Every row comes from one small tree of marks. The marks that hang from a mark follow it in brackets, in alphabetical order. Every link used is in the known rows. Which tree was each row made from?
Known rows
debuk(mogok(ditimoz fenemov zerir)): [  4 -10   2  17 -12 -18   8   2  -3  29  18   7   2   9   5 -17 -15   1
  16  27  14   0   3  -3 -15  -7  22 -20  20  20   1   0  11  12   3  32
  -9  11  10 -12  -4   3   1  -2]
mogok(ditimoz(pidu) fenemov nono zerir): [  5  -5   4  27 -27 -28  -1  11   2  27  27  15  -3  10   0 -16 -27  19
  15  39   9   4  11   1   5  -3 -14 -27  36  18  -1  -5  18  16   2  30
  -8  20  -1   0  -2   5   5  -6]
pidu(ditimoz(mogok(debuk fenemov zerir))): [  7  -8   8  17 -15  -8   3   6 -13  19  20   4  -6  13   6  -9 -21  -3
  21  28  15   4   1  -3 -12  -2   8 -18  16  21   4   7   6  20   1  32
 -14  -1   6 -14   2   4  -5  -1]
fipoga(teti(mogok(fenemov) rato tosere)): [ 20  -1 -11  19 -19 -22   5  -6  -5  42  16  20  21  18  -7   3 -13  -8
   9  21  20  17  -7 -13 -22 -20  16 -20   4   9  11  15  24  13  -1  33
 -24 -20   5   3  -9   2  18   1]
ditimoz(pidu): [  4  12 -12  22 -30 -19   5 -16 -15  16  26   6  16  19  10 -15 -21   0
  18  -9  26  -5  11  -5  -7  -8 -30 -13  -1  26   1  10   7  24  15  49
 -25  -3   2  -6   1  10 -12  -1]
teti(mogok(ditimoz zerir) rato): [ 11  14  17  24 -16 -12   6  -7  -5  32  17  19  11   9  -5   7 -14  -5
  18  27  12  22  -6 -14 -21 -16  37 -26   9   5   9 -13  12   4   3  40
 -16  -6  15  -9  -2   5   7  -1]
mogok(debuk(pidu) ditimoz fenemov nono teti zerir): [  8 -34  14  12 -20 -28   1  12  -1  20  25  18  -8   3   3  -8 -35  18
  20  56   0 -11  -6  -8  -1   1  28 -32  45  12   2 -14  32  16 -11  24
   7  28   2  -6  -7  -2  15   1]
tosere(teti(mogok rato)): [ 10  14  -7  16 -13 -15   5 -18 -13  30  19  13  13  15  -8   0 -13 -15
  18   6  21  10  -4 -12 -26 -21  -4 -18 -14  24  11   3  18  16   4  34
 -28 -12  13  -9  -5   6   6   2]
ditimoz(mogok(debuk nono zerir) pidu): [  4  -2   4  28 -14 -17   3  -9 -17  13  27   5  13   8  11   5 -28  -6
  19  23  10  14   2 -19   7  -4 -12 -21   4   8   9   0  21  24   7  44
 -12   2  -7 -10  -8   7  -6  -5]
pidu(debuk ditimoz(mogok(nono teti(rato tosere)))): [ -2  -6   9  18 -17   2   1  -3 -15  23  26  13  -2  18  -2  18 -22  -7
  19  26  11  11 -13  -8 -10  -4  14 -25   1  12  13  13  11  20  -4  32
 -18  -8  -1  -3  -8   3   3   5]
pidu(ditimoz(mogok(teti(tosere)))): [  6   0   1  22 -17  -8  -4  -1 -16  29  25   9   1  18   2  -1 -13 -10
  21   4  20   4  -6  -3 -19  -8 -11 -15   2  25   7  15   1  22  -3  36
 -23  -6   7  -1  -2   4   1   2]
debuk(mogok(teti(rato)) pidu): [ -2  -1 -15  12 -13 -15   9 -27 -18  22  27  12  18  13  14  12 -18  -9
  16  11  20  -3  -8 -17 -12  -8  10 -26 -12  22   5   5  21  13   3  45
 -14   2   1  -8  -4   4   1   6]
ditimoz(mogok(teti(rato) zerir) pidu(debuk)): [  1  -5  -6  22 -15 -12   0 -13 -26  24  23  14  12  10  15  46 -23 -12
  21  14  13   7 -15 -23  -6  -9  25 -27  -9   7  10   9  12  19  -3  47
 -15   0  -3  -5  -8   8 -10   6]
tosere(teti): [  9  10 -13  13 -21 -19   5 -13 -13  20  20   5   7  18  -3 -28 -17 -11
  19  -9  24  -9   2  -2 -20 -15 -24 -12  -6  33   9   8   9  26   7  35
 -30   0  12 -11   0   7  -3   2]
nono(mogok(debuk(pidu) ditimoz fenemov teti zerir)): [  7 -30  13   8 -17 -22   6   4 -10  32  20  15  -3   5   5   5 -24   5
  22  40  11  -3 -13  -5 -22  -3  48 -24  22  13   1 -16  15  18 -10  32
  -1  -1   7 -16  -3  -1   6   5]
rato(teti(mogok(debuk fenemov) tosere)): [ 17 -11  -9   9 -21 -21   8   2  -1  29  16  12  14  15  -8 -13 -15 -10
  18  20  13   1   1 -11 -18 -16   5 -14   2  16   6  13  24  19  -1  34
 -20 -15   9  -6 -14   1  15   5]
pidu(ditimoz): [  5  12   3  17 -29  -6   5  -6 -11  16  24   5  -1  23   0 -28 -17  -2
  21   2  25  -3   7   7 -16  -6 -16 -15   9  30   4  10  -3  22  11  39
 -25  -3   9 -11   8   7  -8  -1]
fenemov(mogok(teti)): [  8  -7 -10  12 -21 -16   9 -14  -8  30  17   8   6  15  -1  -7 -12 -18
  19  15  31   1  -6  -6 -25 -10 -20 -16  -4  29  13   3  18  21   0  36
 -17 -15   7  -6  -5   6   0   3]
tosere(teti(rato)): [  8  14 -10  14 -20 -17   7 -17 -11  24  20  12  14  17  -8 -13 -18 -13
  18   0  20   0  -1  -7 -20 -16  -9 -20 -10  27  11   5  14  20   6  35
 -32   0   8  -9   1   7   1   3]
ditimoz(mogok(debuk fenemov nono teti) pidu): [  6 -23 -10  19  -9 -21  -1  -3 -17  23  28   5   6  10  11  19 -27  -1
  17  29  16   2   5 -20  -2  -7 -29 -19   6  29   5  13  32  27  -2  34
  -7  -2 -11   5 -17   3   3  -2]
rato(teti): [ 14   7 -22   9 -26 -15  10 -11  -7  15  19   7   8  22  -5 -23 -15 -17
  19  -4  24 -11   7  -6 -17 -16 -11 -15  -9  31   7  15   9  25  10  44
 -27  -5   5  -9  -3   6   2   3]
nono(mogok(debuk(pidu) ditimoz fenemov teti)): [  5 -32   6   4 -14 -19   7  -1 -12  29  22  11  -2   9   3   0 -23   5
  21  31  17  -6  -8  -5 -27  -4  33 -17  15  24  -1 -12  17  21  -6  31
  -3 -11   6 -12  -8  -1   6   4]
rato(teti(tosere)): [ 14   6 -16  13 -30 -20   7  -5  -1  23  19  13  17  19  -8 -28 -14 -15
  19  -5  17  -6   2  -4 -14 -15 -11 -15  -6  19   8  16  10  22   6  43
 -31  -4   6  -5  -5   5   8   5]
mogok(debuk fenemov nono teti(rato)): [ 12 -24   0   8 -18 -22   9   2   4  23  20  16   6  12  -8  -1 -30   3
  11  50  11  -1   6 -15  -6  -9  -3 -31  22  27  12   4  43  20  -5  24
  -6   4  -6   1  -9   0  20   1]
teti(mogok(ditimoz) rato tosere): [  8  14  17  26 -18 -16   3  -5   0  42  20  23  23  11 -11  -1 -12  -2
  15  19   8  24  -8  -9 -22 -15  22 -20   7   2   8  -9  15   4   0  37
 -25 -14  14   0  -9   4  15   0]
rato(teti(mogok(debuk ditimoz nono) tosere)): [ 14  -8   6  15 -19 -16   4   2   0  24  22  14  10  14 -15 -17 -17  -9
  21  22   8   4  -3 -11 -16 -15   8 -17   7   8   9   1  22  18   0  34
 -17 -10   7  -3 -17   0  19  -1]

Write each row's tree
[ 10  19   6  26 -22 -17   7 -12   1  40  17  20  29  13  -8   0 -11  -7
  12  16  13  27  -5 -12 -16 -16   7 -20  -4   4  12   0  20   6   2  41
 -30 -20  10  -2  -7   5  14   2] -> teti(mogok rato tosere)
[  4 -23  18   9 -22 -22   1  -1 -10  20  25  18  12   7   3 -15 -28   7
  26  11   3 -19 -15  -9 -18  -3  33 -18  25   6   0 -10  17  17  -7  36
 -11  13  11  -6 -10   0   8   6] -> mogok(debuk(pidu) ditimoz teti(tosere))
[ 11 -28  -1   5 -16 -19  11  -2  -6  30  15   8   3  12   0  -3 -19  -5
  18  29  23  -1  -1  -6 -27 -10  16 -16   6  30   8   0  20  27  -4  32
  -9 -21   3 -13  -6   0   6   5] -> nono(mogok(debuk fenemov teti))
[  0   1  13  21 -28 -14   3  -2 -14  16  23  13   4  11   8  -8 -26   7
  25   9  10  -6  -4  -3  -9  -3  33 -20  20   3   1  -7  -1  18   6  44
 -15  13   9 -15   1   8 -13   0] -> mogok(ditimoz(pidu(debuk)) zerir)
[ 19   2  -1  16 -14 -10   6 -13 -16  31  20  15  12  19  -7   3 -13 -12
  16  12  23  10  -8 -15 -31 -22  27 -20   3  13   9   4  14  14   5  38
 -19 -17   8  -2  -7   2  10  -2] -> fipoga(teti(mogok(ditimoz) rato))
[ -4   2   6  16 -18   5   7  -7 -17  10  26   1 -10  20   3  -3 -23  -6
  20  17  18   6  -3  -3  -7  -2   2 -18   1  18  10  12   5  24   7  36
 -17 -10   0 -12  -4   5 -10   1] -> pidu(debuk ditimoz(mogok(nono)))
[ 13   2   0  22 -25 -21  -2   1  -7  34  23  18  13  13  -5  -2 -13  -9
  23  10  11   6  -9  -8 -17 -16  13 -18   4   3   4   5   9  15  -2  41
 -22  -4  11  -3 -12   4   9   2] -> rato(teti(mogok(ditimoz(pidu) zerir) tosere))
[  2 -11  16  12 -21 -15  10  -9 -12  18  20  10   5   5   4 -18 -24  -5
  26  30  13   0 -11  -8 -15   3  29 -20  16   3   6 -21  17  14   3  38
  -7   1  12 -22   0   5  -6   0] -> fenemov(mogok(debuk(pidu) ditimoz zerir))
[  0  -6   6   8 -23  -8  12 -16 -16  15  24   5   5  14   5 -20 -22  -9
  24  23  23   1  -5  -5 -16   3  -4 -16   2  16   6  -6  19  19   7  38
 -14 -14   7 -19   0   6  -9   1] -> fenemov(mogok(debuk(pidu(ditimoz))))
[  9  -9  12  26 -23 -29   4   4   7  31  20  17  14   4   2 -13 -25  11
  12  49   4  20  -3  -9   6  -4  10 -24  23  -5   8  -7  36  10  -4  31
  -9  -1   5  -9 -10   0  17   1] -> teti(mogok(debuk(pidu) fenemov nono zerir) tosere)
[  4 -15   9  13 -23 -16  10  -1  -9  24  20   9   0  10   8 -10 -24   4
  18  40  16   7  -4   1 -12   1  32 -22  13  14   2 -10  12  20   0  35
  -9 -10   3 -25   6   2  -3   4] -> nono(mogok(debuk(pidu(ditimoz)) fenemov zerir))
[  0   2  -8  18 -20 -15  -1  -7 -17  29  29  15   7  15  10   8 -20   1
  17  16  15   3  -9  -5  -7  -1  -7 -24   0  22   0   9  12  13  -5  38
 -20   0   3  -1   0   4   2   7] -> debuk(pidu(ditimoz(mogok(fenemov teti(rato tosere)))))
[ 12  -1  21  25 -22 -21   6   0   1  28  13  14  21   6   0 -17 -17  -4
  18  24   7  17  -7 -10 -12 -10  28 -16  14  -8  12  -6  19  13   0  39
 -19  -9  16 -16  -7   3   9   1] -> teti(mogok(debuk zerir) tosere)
[  9  14  23  30 -20 -19   1   0   3  44  17  26  22   7 -10   3 -13  -1
  17  28   2  28 -12 -11 -17 -14  40 -26  13 -10  10 -13  14   1  -4  38
 -22  -5  16  -4  -5   4  15   0] -> teti(mogok(ditimoz zerir) rato tosere)
[  9  11   3  19 -11 -14   2 -12  -9  31  25  14   6  14 -14  -3 -17  -8
  18  20  15  14  -4 -10 -23 -19  -7 -22  -2  21  11  -5  22  14   2  28
 -21  -6  10  -3  -9   5  12  -2] -> tosere(teti(mogok(ditimoz nono) rato))
[  7 -15  17  20 -17 -23   1   8  -4  36  22  14  14   8   0 -10 -20  12
  20  26   8   8   0  -8 -17  -8  11 -10  24   5  -2  -3  22  13  -2  31
 -13 -12  12  -2 -16   2   9  -1] -> teti(mogok(debuk ditimoz(pidu) fenemov) tosere)
[  2  -1   4  13 -25 -17  13 -16  -5  -1  27   5  12  12   4 -33 -33   5
  15  23  13  -3   7  -9   5   0 -12 -21  10  17   7  -6  29  23  13  42
 -12   6  -3 -16  -2   3   0  -2] -> mogok(debuk(pidu) nono)
[  7   1  27  26 -15 -13   4  -5  -7  23  26  20  14   7  -4  15 -26   2
  19  45   3  24  -4 -20  -8 -10  30 -30  19  -4   9 -19  27   8   3  37
  -7  -1   3  -8  -8   4   9  -5] -> teti(mogok(debuk ditimoz(pidu) nono zerir) rato)
[  9  11   2  16 -11 -13   2 -13 -13  33  21  14   8  14 -10   0 -14 -11
  21   9  18   7  -7 -11 -30 -20   5 -18  -5  22   8  -4  14  14   1  31
 -24  -8  16  -7  -7   5   7   1] -> tosere(teti(mogok(ditimoz) rato))
[ 10   5  18  32 -20 -25   0  10  13  49  19  27  13   6 -15   2 -17   9
  10  53  -1  34  -4  -8  -6 -11  19 -31  26  -3   9 -10  29   0  -8  27
 -14  -1   6   4  -9   2  26  -2] -> teti(mogok(ditimoz fenemov nono zerir) rato tosere)
[  9  -8   6  18 -19 -23   9  -4  -1  19  21   9   3   6   6 -10 -26   7
  13  49  12  14   3 -12   1  -5   8 -24  19  10   7  -7  34  13   2  33
  -4  -2   4 -14  -7   1   9  -1] -> teti(mogok(debuk(pidu) fenemov nono zerir))
[ 15   6 -13  16 -24 -18   5  -7  -2  29  18  12  15  18  -9 -14  -9 -16
  18   3  19   5  -2  -8 -19 -18  -7 -14 -11  16   9  13  14  18   2  41
 -27 -17  10  -4 -12   3  13   4] -> rato(teti(mogok tosere))
[ 11 -21  -6   9 -18 -23   1   9  -4  33  19  12  -5  14  -2 -11 -19   8
  20  18  19 -16   3   0 -25 -11   2 -17  26  38  -1   5  13  18  -6  27
 -10   8  11   4  -8   2   9   3] -> mogok(ditimoz fenemov teti)
[  9  -8  -6  12 -13 -22   5 -10 -10  22  24   6   2  12   0 -14 -23  -1
  17  26  18   1   2 -10 -13 -11 -19 -16   2  26   7   1  32  21   1  26
 -14  -6   7 -12 -10   3   9   1] -> tosere(teti(mogok(debuk(pidu) fenemov nono)))
[  1 -14   6   6 -20  -9   8 -16 -18  23  24  14   8  12   2   8 -22 -13
  24  31  20   1 -15 -13 -22  -1  11 -25   1  16  10  -5  25  16  -3  35
 -11 -11   5 -11  -2   4   0   5] -> fenemov(mogok(debuk(pidu(ditimoz)) teti(rato)))
[  4 -10  20  14 -20 -15  11  -7 -11  19  21  11   6   6   4 -13 -23   0
  24  26  11   4 -10  -3 -18  -2  50 -20  13   4   4 -24   7  18   3  42
  -8  -4   9 -27   2   2  -3   1] -> nono(mogok(debuk(pidu) ditimoz zerir))
[  8 -19  19   7 -13 -10   9  -6 -11  30  19  15   8  11  -8   7 -19  -9
  22  27  15   4 -12 -10 -34 -12  43 -21   7  17   9 -15  14  20  -3  35
 -10 -16   6 -12  -6   0   8   3] -> nono(mogok(debuk ditimoz teti(rato)))
[  6  -9   5  14 -18 -14   8  -4  -6  18  27   6  -2  13   4 -12 -25   9
  15  43  17   9   7  -8  -6  -4 -10 -19  15  21   3   0  30  16   4  29
  -6 -11   3 -10  -8   1   8  -2] -> teti(mogok(debuk(pidu(ditimoz)) fenemov nono))
[  7  -9   9  28 -26 -23  -7   3  -6  25  30  20   0  10   1   2 -26   7
  21  28  10  -2  -4  -5  -3  -8  -3 -30  29  14   6  -6  14  19  -5  35
  -7  23   1   2  -6   4   8  -3] -> mogok(ditimoz(pidu) nono teti zerir)
[ 10 -19  10  12 -20 -18   9  -6  -6  31  17  12  15  11  -5  -8 -17 -11
  19  17  18   5 -10  -5 -27 -10  22 -15   3  14  12  -4  15  26  -4  37
 -17 -21   6 -13  -7   0   9   4] -> nono(mogok(debuk teti(tosere)))
[ 10  -5   7  23 -25 -26   4  14  10  26  21  13  -7  10  -7 -29 -24  15
  13  43   8   5  10   4   0  -4  -2 -27  38  20   3  -7  18  15   1  26
  -8  20   4  -4  -1   3  11  -5] -> mogok(ditimoz fenemov nono zerir)
[ 20   6  -5  21 -20 -18   5 -12  -9  36  17  20  25  19  -7   1 -13 -13
  12  10  21  18 -11 -14 -23 -21  18 -20  -2   4  13  11  18  14   2  39
 -27 -21   7   1  -7   2  15   1] -> fipoga(teti(mogok rato tosere))
